Known rows, with every way that one mark hangs from another:
j_915[j_254[j_252]]: [ 0.30  0.29 -0.11 -0.29  0.03 -0.02  0.02  0.07 -0.18  0.25  0.20  0.21
  0.25  0.33 -0.07 -0.10  0.25 -0.11 -0.32  0.02 -0.29]
j_565[j_499 j_915[j_254[j_252 j_366[j_775]]]]: [ 0.30  0.01 -0.03 -0.45 -0.09  0.11  0.12 -0.15 -0.16  0.36  0.14  0.05
  0.28  0.44 -0.25 -0.04  0.10 -0.01 -0.06 -0.01 -0.21]
j_252[j_254]: [ 0.33  0.52 -0.28 -0.21  0.11 -0.12  0.02  0.22 -0.16  0.26  0.19  0.20
  0.08  0.19 -0.14 -0.05  0.18 -0.15 -0.23  0.03 -0.27]
j_565[j_499 j_915[j_254]]: [ 0.26  0.29 -0.32 -0.56 -0.20  0.01  0.14 -0.17 -0.13  0.25  0.34 -0.02
  0.35  0.38 -0.34 -0.02  0.31 -0.07 -0.11 -0.09 -0.21]
j_775[j_366[j_108 j_254]]: [ 0.34  0.38 -0.23  0.00  0.20 -0.09  0.07  0.17  0.05  0.26 -0.14  0.33
  0.20  0.27  0.08  0.07  0.08  0.06 -0.09 -0.02 -0.22]
j_366[j_108 j_254[j_252] j_775]: [ 0.39  0.29 -0.03 -0.05  0.27  0.04  0.00  0.24 -0.04  0.38 -0.21  0.25
  0.18  0.34  0.02 -0.04  0.06 -0.11 -0.05  0.12 -0.12]
j_108[j_366]: [ 0.33  0.51 -0.21 -0.34  0.12 -0.30  0.00  0.07 -0.19  0.06  0.05  0.23
  0.21  0.16 -0.04 -0.07  0.18 -0.07 -0.21  0.04 -0.32]
j_252[j_194 j_254[j_366 j_915]]: [ 0.34  0.35 -0.09 -0.19  0.13 -0.19 -0.03  0.39 -0.33  0.65  0.07  0.38
 -0.12  0.29 -0.22 -0.05 -0.01 -0.04 -0.17  0.01 -0.29]
j_108[j_366[j_775[j_175]]]: [ 0.33  0.46 -0.26 -0.37  0.34 -0.18  0.16 -0.04 -0.09 -0.02 -0.18  0.08
  0.18  0.12  0.00 -0.11  0.09  0.06 -0.24  0.00 -0.27]
j_775[j_366[j_108 j_254[j_252 j_915]]]: [ 0.42  0.26 -0.14  0.01  0.20 -0.09 -0.01  0.32 -0.05  0.58 -0.25  0.44
  0.23  0.41  0.15  0.15  0.16 -0.08 -0.09  0.11 -0.20]
j_366[j_254[j_252 j_915]]: [ 0.33  0.31 -0.11 -0.21  0.12 -0.21 -0.09  0.34 -0.25  0.55 -0.05  0.30
  0.15  0.34 -0.11 -0.02  0.36 -0.21 -0.21  0.12 -0.23]
j_775[j_175 j_366[j_254[j_252[j_194] j_915]]]: [ 0.37  0.29 -0.24 -0.10  0.25 -0.10  0.04  0.26 -0.27  0.62 -0.27  0.39
  0.05  0.36 -0.02  0.15  0.12  0.08 -0.32 -0.08 -0.22]
j_565[j_499 j_915[j_254[j_252 j_366]]]: [ 0.31  0.01 -0.11 -0.47 -0.21  0.05  0.05 -0.10 -0.23  0.44  0.24  0.13
  0.25  0.47 -0.25  0.00  0.21 -0.05 -0.11 -0.04 -0.28]
j_565[j_499 j_915]: [ 0.25  0.45 -0.42 -0.48 -0.16 -0.09  0.07 -0.07 -0.22  0.28  0.24 -0.09
  0.25  0.34 -0.35  0.07  0.29 -0.12  0.00 -0.04 -0.18]
j_108[j_366[j_775]]: [ 0.34  0.51 -0.15 -0.34  0.24 -0.26  0.08  0.01 -0.11 -0.01 -0.05  0.16
  0.23  0.12 -0.04 -0.11  0.07 -0.03 -0.16  0.08 -0.27]
j_915[j_254[j_366]]: [ 0.24  0.19 -0.06 -0.31  0.04 -0.16  0.08  0.03 -0.10  0.21  0.18  0.17
  0.14  0.25 -0.13 -0.21  0.13  0.06 -0.25 -0.07 -0.38]
j_194[j_252[j_254[j_366]]]: [ 0.23  0.38 -0.12 -0.05  0.05 -0.23 -0.06  0.34 -0.22  0.38  0.09  0.33
  0.03  0.23 -0.21 -0.09  0.05 -0.11 -0.13  0.09 -0.30]
j_194[j_252[j_254[j_366[j_775] j_915]]]: [ 0.26  0.35 -0.04 -0.08  0.19 -0.25  0.00  0.38 -0.15  0.49 -0.09  0.30
  0.07  0.24 -0.21 -0.10  0.02 -0.14 -0.04  0.21 -0.23]
j_254[j_252[j_194] j_366[j_775] j_915]: [ 0.31  0.29  0.03 -0.20  0.20 -0.14 -0.04  0.27 -0.34  0.59 -0.15  0.23
  0.01  0.34 -0.14 -0.05 -0.09 -0.01 -0.13  0.10 -0.21]
j_194[j_252[j_254]]: [ 0.24  0.57 -0.26 -0.10  0.06 -0.18 -0.06  0.30 -0.20  0.30  0.13  0.28
  0.13  0.23 -0.23 -0.03  0.16 -0.21 -0.16  0.11 -0.23]
j_108[j_366[j_254[j_252 j_915] j_775[j_175]]]: [ 0.42  0.22 -0.08 -0.29  0.39 -0.19  0.05  0.21 -0.16  0.39 -0.36  0.32
  0.17  0.26  0.06 -0.04  0.21 -0.06 -0.26  0.10 -0.23]
j_775[j_175]: [ 0.24  0.51 -0.38 -0.32  0.17 -0.14  0.10  0.07 -0.14  0.15  0.01 -0.04
  0.08  0.20 -0.07 -0.10  0.23  0.01 -0.25 -0.07 -0.27]
j_366[j_254[j_915] j_775[j_175]]: [ 0.27  0.35 -0.25 -0.26  0.35 -0.18  0.14  0.19 -0.05  0.36 -0.24  0.06
  0.10  0.22 -0.14 -0.13  0.24 -0.02 -0.20  0.01 -0.18]
j_565[j_499 j_915[j_254[j_366[j_775]]]]: [ 0.26  0.10 -0.13 -0.49 -0.09  0.03  0.20 -0.20 -0.07  0.26  0.18 -0.03
  0.27  0.34 -0.34 -0.11  0.09  0.05 -0.02 -0.07 -0.22]
j_194[j_252[j_254[j_366[j_108 j_775] j_915]]]: [ 0.32  0.30  0.00  0.02  0.23 -0.12 -0.01  0.44 -0.04  0.57 -0.21  0.36
  0.09  0.31 -0.07 -0.07 -0.08 -0.14  0.11  0.26 -0.17]
j_565[j_915[j_254[j_252]]]: [ 0.36  0.23 -0.16 -0.39 -0.11  0.09 -0.02 -0.01 -0.17  0.29  0.31  0.21
  0.36  0.39 -0.22 -0.04  0.32 -0.10 -0.23 -0.01 -0.27]

Rows:
[ 0.24  0.29 -0.21 -0.30  0.30 -0.21  0.16  0.13 -0.09  0.35 -0.21 -0.02
  0.03  0.21 -0.08 -0.16  0.07  0.08 -0.13  0.03 -0.27] => j_254[j_366[j_775[j_175]] j_915]
[ 0.41  0.30  0.05 -0.07  0.31  0.02 -0.06  0.38 -0.19  0.67 -0.30  0.37
  0.09  0.44 -0.06  0.02 -0.02 -0.09 -0.02  0.14 -0.06] => j_366[j_108 j_254[j_252[j_194] j_915] j_775]
[ 0.36  0.37 -0.06 -0.28  0.28 -0.26  0.05  0.08 -0.09  0.09 -0.13  0.29
  0.21  0.14 -0.09 -0.11  0.13 -0.04 -0.19  0.05 -0.24] => j_108[j_366[j_254 j_775]]
[ 0.37  0.35 -0.05 -0.30  0.30 -0.34  0.04  0.20 -0.10  0.28 -0.20  0.31
  0.24  0.18 -0.08 -0.09  0.19 -0.09 -0.16  0.12 -0.23] => j_108[j_366[j_254[j_915] j_775]]
[ 0.38  0.24  0.08 -0.09  0.25 -0.02 -0.05  0.31 -0.23  0.66 -0.27  0.29
  0.03  0.43 -0.01 -0.01 -0.18  0.00  0.02  0.14 -0.16] => j_254[j_252[j_194] j_366[j_108 j_775] j_915]
[ 0.34  0.35 -0.10 -0.15  0.30 -0.12  0.05  0.30  0.04  0.44 -0.24  0.20
  0.20  0.31 -0.05 -0.08  0.13 -0.09  0.02  0.13 -0.11] => j_366[j_108 j_254[j_915] j_775]
[ 0.35  0.36 -0.01 -0.17  0.24 -0.11 -0.05  0.31 -0.30  0.60 -0.18  0.31
  0.10  0.35 -0.20 -0.02  0.10 -0.10 -0.19  0.09 -0.11] => j_366[j_254[j_252[j_194] j_915] j_775]
[ 0.30  0.19 -0.24 -0.50 -0.21  0.09  0.06 -0.12 -0.23  0.36  0.29  0.07
  0.35  0.47 -0.27  0.05  0.31 -0.15 -0.14 -0.03 -0.21] => j_565[j_499 j_915[j_254[j_252]]]
[ 0.32  0.46 -0.43 -0.10  0.25 -0.03  0.17  0.06  0.05  0.16 -0.18  0.11
  0.16  0.25  0.17  0.09  0.04  0.15 -0.13 -0.07 -0.26] => j_775[j_175 j_366[j_108]]
[ 0.30  0.40 -0.27 -0.15  0.16 -0.31  0.07  0.21 -0.08  0.39 -0.10  0.29
  0.23  0.23 -0.06  0.05  0.25 -0.01 -0.20  0.01 -0.26] => j_775[j_366[j_254[j_915]]]
[ 0.31  0.34 -0.06 -0.28  0.03  0.02 -0.03  0.11 -0.30  0.37  0.17  0.30
  0.16  0.37 -0.16 -0.05  0.10 -0.04 -0.33 -0.06 -0.25] => j_915[j_254[j_252[j_194]]]
[ 0.29  0.11  0.03 -0.26  0.03 -0.07  0.00  0.09 -0.19  0.34  0.15  0.26
  0.15  0.34 -0.06 -0.14  0.13 -0.01 -0.28  0.00 -0.37] => j_915[j_254[j_252 j_366]]
[ 0.37  0.12  0.17 -0.12  0.19  0.16  0.02  0.12 -0.12  0.45 -0.10  0.34
  0.09  0.42 -0.01 -0.11 -0.23  0.09 -0.09  0.01 -0.20] => j_915[j_254[j_252[j_194] j_366[j_108 j_775]]]
[ 0.33  0.29 -0.19 -0.17  0.31 -0.04  0.18  0.15 -0.08  0.26 -0.08  0.10
 -0.08  0.15 -0.07 -0.16 -0.04  0.07 -0.22 -0.03 -0.29] => j_252[j_254[j_366[j_775[j_175]]]]
[ 0.38  0.20 -0.03 -0.14  0.13 -0.12 -0.09  0.34 -0.17  0.61 -0.14  0.27
  0.10  0.42  0.08 -0.01  0.08 -0.10 -0.01  0.17 -0.26] => j_254[j_252 j_366[j_108] j_915]
[ 0.31  0.31 -0.05 -0.13  0.24 -0.07  0.07  0.14  0.01  0.24 -0.14  0.09
  0.09  0.25  0.00 -0.14 -0.10  0.05  0.05  0.08 -0.22] => j_254[j_366[j_108 j_775]]
[ 0.34  0.31 -0.15 -0.21  0.13 -0.24  0.01  0.35 -0.20  0.53  0.08  0.28
 -0.02  0.23 -0.12 -0.10  0.12 -0.12 -0.16  0.08 -0.33] => j_252[j_254[j_366 j_915]]
[ 0.41  0.25 -0.04 -0.27  0.18 -0.31 -0.11  0.30 -0.28  0.46 -0.13  0.47
  0.20  0.30  0.00  0.02  0.31 -0.19 -0.26  0.16 -0.29] => j_108[j_366[j_254[j_252 j_915]]]
[ 0.32  0.24 -0.19 -0.48 -0.21  0.15  0.02 -0.09 -0.36  0.48  0.27  0.16
  0.24  0.51 -0.36  0.10  0.17 -0.08 -0.15 -0.11 -0.16] => j_565[j_499 j_915[j_254[j_252[j_194]]]]
[ 0.36  0.34 -0.16 -0.29  0.37 -0.19  0.14  0.06 -0.06  0.08 -0.25  0.22
  0.13  0.12 -0.05 -0.11  0.14  0.06 -0.25 -0.03 -0.25] => j_108[j_366[j_254 j_775[j_175]]]
[ 0.30  0.16  0.14 -0.23  0.15  0.02  0.04  0.08 -0.24  0.37  0.01  0.29
  0.08  0.33 -0.15 -0.15 -0.12  0.09 -0.25 -0.04 -0.26] => j_915[j_254[j_252[j_194] j_366[j_775]]]
[ 0.42  0.25 -0.09 -0.25  0.37 -0.10  0.07  0.10 -0.16  0.19 -0.29  0.29
  0.15  0.22  0.04 -0.06  0.14 -0.01 -0.31  0.04 -0.23] => j_108[j_366[j_254[j_252] j_775[j_175]]]
[ 0.40  0.24 -0.15 -0.08  0.37  0.08  0.16  0.20  0.03  0.33 -0.20  0.17
 -0.07  0.24  0.07 -0.11 -0.13  0.08 -0.06  0.01 -0.25] => j_252[j_254[j_366[j_108 j_775[j_175]]]]
[ 0.35  0.30 -0.14 -0.19  0.34 -0.07  0.12  0.28 -0.22  0.55 -0.16  0.22
 -0.14  0.24 -0.16 -0.09 -0.11  0.07 -0.19 -0.03 -0.24] => j_252[j_194 j_254[j_366[j_775[j_175]] j_915]]
[ 0.30  0.15 -0.01 -0.21  0.08 -0.04  0.07  0.09  0.01  0.29  0.07  0.25
  0.15  0.33  0.01 -0.17  0.03  0.07 -0.09 -0.02 -0.32] => j_915[j_254[j_366[j_108]]]
[ 0.37  0.11  0.11 -0.13  0.07  0.12 -0.05  0.19 -0.21  0.52  0.01  0.42
  0.06  0.46 -0.01 -0.06 -0.12  0.06 -0.15 -0.03 -0.27] => j_915[j_254[j_252[j_194] j_366[j_108]]]
[ 0.40  0.30 -0.04 -0.08  0.17 -0.06 -0.05  0.43 -0.22  0.72 -0.05  0.44
 -0.10  0.37 -0.08  0.00 -0.12 -0.03 -0.02  0.06 -0.22] => j_252[j_194 j_254[j_366[j_108] j_915]]
[ 0.33  0.35 -0.07 -0.19  0.12 -0.16 -0.13  0.37 -0.39  0.68 -0.08  0.39
  0.05  0.38 -0.21  0.02  0.20 -0.13 -0.23  0.04 -0.18] => j_366[j_254[j_252[j_194] j_915]]
[ 0.35  0.54 -0.22 -0.23  0.13 -0.16 -0.03  0.36 -0.31  0.56  0.11  0.32
 -0.01  0.28 -0.24 -0.01  0.09 -0.14 -0.21  0.03 -0.22] => j_252[j_194 j_254[j_915]]
[ 0.23  0.35 -0.11 -0.09  0.07 -0.30 -0.08  0.42 -0.23  0.57  0.01  0.37
  0.04  0.26 -0.20 -0.06  0.11 -0.17 -0.09  0.17 -0.29] => j_194[j_252[j_254[j_366 j_915]]]
